Each row was made from one path, in order. Every step used is in the known rows, and no mark comes twice. Write each row's path.
Known rows
tezig, gebeg, nadi, geni: -20 -10 12 -11 9 -4 -25 12 24 1 -2 -14 15 15 -29 8 -19 8 -31 -20 -31 -1
nadi, geni, tolo: -11 -18 -3 16 9 7 -2 8 11 -13 14 -8 3 19 14 35 0 0 0 2 -35 29
zuzane, zivif, tezig, geni: -14 -2 -2 25 1 -17 -13 6 54 -2 34 19 7 17 4 -7 -3 -21 -10 -19 6 8
gebeg, nadi, geni, tolo: -10 -22 15 16 37 -4 -16 20 5 1 28 6 -9 22 -8 37 -19 20 -6 12 -25 9
gebeg, nadi, geni: -4 -4 23 9 26 -14 -15 25 8 1 13 5 -4 18 -16 23 -12 20 -16 -1 -29 -4
zuzane, zivif, tezig, gebeg: -7 -12 -3 18 -8 -6 -11 9 40 0 16 1 2 16 -16 -25 -20 -23 -23 -30 6 15
zuzane, gebeg, nadi, geni: 4 -28 32 23 19 6 -25 23 29 2 -7 20 7 4 -39 18 -17 19 -22 -7 -15 1
zivif, tezig, geni, taviti, kulip: -23 -1 0 -23 30 -16 -7 -12 47 10 26 -36 4 29 -12 9 16 -2 -9 -2 14 12
geni, tolo: -7 -23 -10 7 13 13 -1 -6 -3 -1 19 1 -7 5 10 17 -9 0 12 17 6 16
zuzane, zivif, tezig: 6 -7 5 34 3 -14 -2 18 27 0 27 18 -13 17 -4 -15 -12 -14 -9 -14 9 14
zivif, tezig, gebeg, nadi, geni: -19 -24 0 -1 2 -24 -16 6 40 14 20 -35 4 22 -33 -12 -7 -1 -29 -22 -27 17
pozal, gebeg, nadi, geni: -9 15 38 11 22 -13 -9 21 11 7 5 -17 23 16 -25 27 -24 26 2 -19 -27 12
nadi, geni, tezig, gebeg: -20 -21 -11 5 -5 4 -23 6 42 -26 2 -34 18 22 -14 11 0 -18 -15 -16 -36 18
nadi, geni, zuzane, zivif, tezig, gebeg: -10 -10 -2 32 4 2 -15 23 40 -4 0 -19 -3 35 -14 14 -1 -35 -21 -34 -31 37
zivif, tezig, gebeg, pozal, kulip: -10 11 -15 9 -10 -25 -6 -10 43 31 7 -54 5 18 -23 -26 -7 -7 -21 -18 -10
 14
geni, tezig, gebeg, nadi: -19 -31 -4 -3 25 1 -37 4 27 -3 18 -16 0 12 -34 -2 -24 -4 -10 5 8 -9
nadi, geni, zuzane, zivif, tezig: 2 -6 6 47 14 -6 -6 30 27 -3 10 -4 -16 36 -3 22 5 -28 -9 -21 -29 36
zuzane, zivif, tezig, gebeg, pozal: -7 2 13 34 -18 -9 -26 12 52 8 13 0 -6 14 -10 -34 -22 -14 -29 -33 -3 9
taviti, gebeg, nadi, geni: -21 -18 48 1 20 1 -12 19 5 2 12 -6 -4 26 -17 34 -13 34 -3 -10 -34 -5
geni, nadi: 12 -7 -15 -6 22 8 -20 -3 -17 3 5 19 -16 2 -18 17 -13 -9 -10 20 10 -2
nadi, geni, pozal: 1 15 14 9 -7 11 -28 5 6 -1 -3 -11 4 6 8 21 -7 -3 -16 11 -38 16
taviti, kulip: -3 5 20 -14 21 -6 19 2 -2 10 -1 -7 -2 34 -13 25 -13 15 12 -3 2 -5
zuzane, zivif, tezig, geni, pozal, gebeg, nadi: -16 17 31 28 21 -12 -43 8 47 20 39 12 14 15 -14 5 -40 -3 -4 -5 10 9

Which path is each row?
-22 -12 -22 8 8 -16 -10 -13 40 19 20 -30 1 16 0 4 27 -31 6 -8 0 22 : zivif, tezig, geni, zuzane
-5 0 7 42 1 3 -30 14 39 19 1 -12 -22 21 -14 -12 -13 -30 -16 -25 0 20 : geni, zuzane, zivif, tezig, gebeg, pozal
6 -9 0 42 22 -1 -6 19 15 10 14 5 -28 23 -8 5 -3 -31 2 -9 12 25 : geni, zuzane, zivif, tezig
-9 4 13 47 -6 -2 -29 26 51 6 -3 -21 -11 33 -8 5 -5 -27 -27 -37 -40 31 : nadi, geni, zuzane, zivif, tezig, gebeg, pozal
-10 8 5 24 0 -4 -36 0 48 7 33 18 3 12 7 -5 -16 -24 -13 -1 5 10 : zuzane, zivif, tezig, geni, pozal
1 -44 25 33 30 6 -36 25 41 -9 6 13 2 11 -44 20 -18 11 -15 4 -10 2 : zuzane, gebeg, nadi, geni, tezig
-19 -12 8 -3 24 5 -28 14 17 8 -10 -22 3 20 -32 23 -14 -6 -23 -17 -27 9 : tezig, gebeg, nadi, geni, zuzane
-8 19 41 1 41 -1 -21 23 13 0 2 -25 17 13 -32 29 -17 29 -10 -7 -12 14 : pozal, gebeg, nadi, geni, taviti
-16 -26 48 35 36 -2 -15 34 19 11 25 -3 -27 46 -23 36 -15 10 -2 -17 -24
 16 : taviti, gebeg, nadi, geni, zuzane, zivif, tezig
-3 21 0 47 14 -10 -15 27 49 14 -2 -34 -4 46 -19 18 -11 -26 -25 -31 -36
 33 : nadi, geni, zuzane, zivif, tezig, gebeg, pozal, kulip
-3 -7 19 19 41 -5 -18 28 0 10 4 -3 -17 24 -19 39 -5 5 -7 2 -26 6 : gebeg, nadi, geni, zuzane
-4 -7 -13 20 17 -11 -28 4 41 1 38 32 -4 18 -9 5 -13 -27 -18 -5 14 6 : zuzane, zivif, tezig, geni, nadi
-15 22 18 27 -2 -4 -32 0 50 11 28 2 24 11 -1 0 -25 -18 0 -13 6 21 : zuzane, zivif, tezig, geni, pozal, gebeg
-18 -35 -1 19 26 -9 -29 -4 53 28 18 -8 0 11 -33 7 7 -16 -4 -4 12 13 : zivif, tezig, geni, zuzane, gebeg, nadi
-15 -3 32 -10 17 21 -16 14 15 -20 -5 -29 -1 19 -6 31 12 18 -18 -7 -27 17 : nadi, geni, taviti, gebeg
4 -6 25 46 -1 18 -29 21 35 6 -30 -10 -5 11 -15 25 6 -7 -14 -16 -35 23 : nadi, geni, zuzane, gebeg, pozal
7 -8 29 33 -15 15 -31 5 36 12 -22 11 2 -14 -19 -13 -10 11 -16 -9 0 -3 : zuzane, gebeg, pozal
-26 29 28 -9 18 4 -50 -12 25 23 12 -8 35 -3 -8 23 -28 10 5 11 1 -4 : tezig, geni, pozal, gebeg, nadi
-1 25 41 3 21 9 -39 0 -8 28 5 -10 10 -5 -20 15 -43 19 7 20 5 3 : geni, pozal, gebeg, nadi
-24 -33 42 11 30 2 -22 21 17 -9 24 -13 -10 34 -21 37 -15 26 5 0 -29 -4 : taviti, gebeg, nadi, geni, tezig
-4 29 29 12 -8 11 -24 4 10 3 -9 -27 26 6 -1 27 -17 4 -1 -3 -40 29 : nadi, geni, pozal, gebeg
-13 0 -22 -18 19 5 -32 -16 17 1 12 18 11 2 -5 25 0 -16 -10 10 6 -9 : tezig, geni, nadi
-25 -40 -8 4 13 -15 -16 1 37 13 34 -34 0 24 -24 1 -13 -1 -21 -11 -24 29 : zivif, tezig, gebeg, nadi, geni, tolo
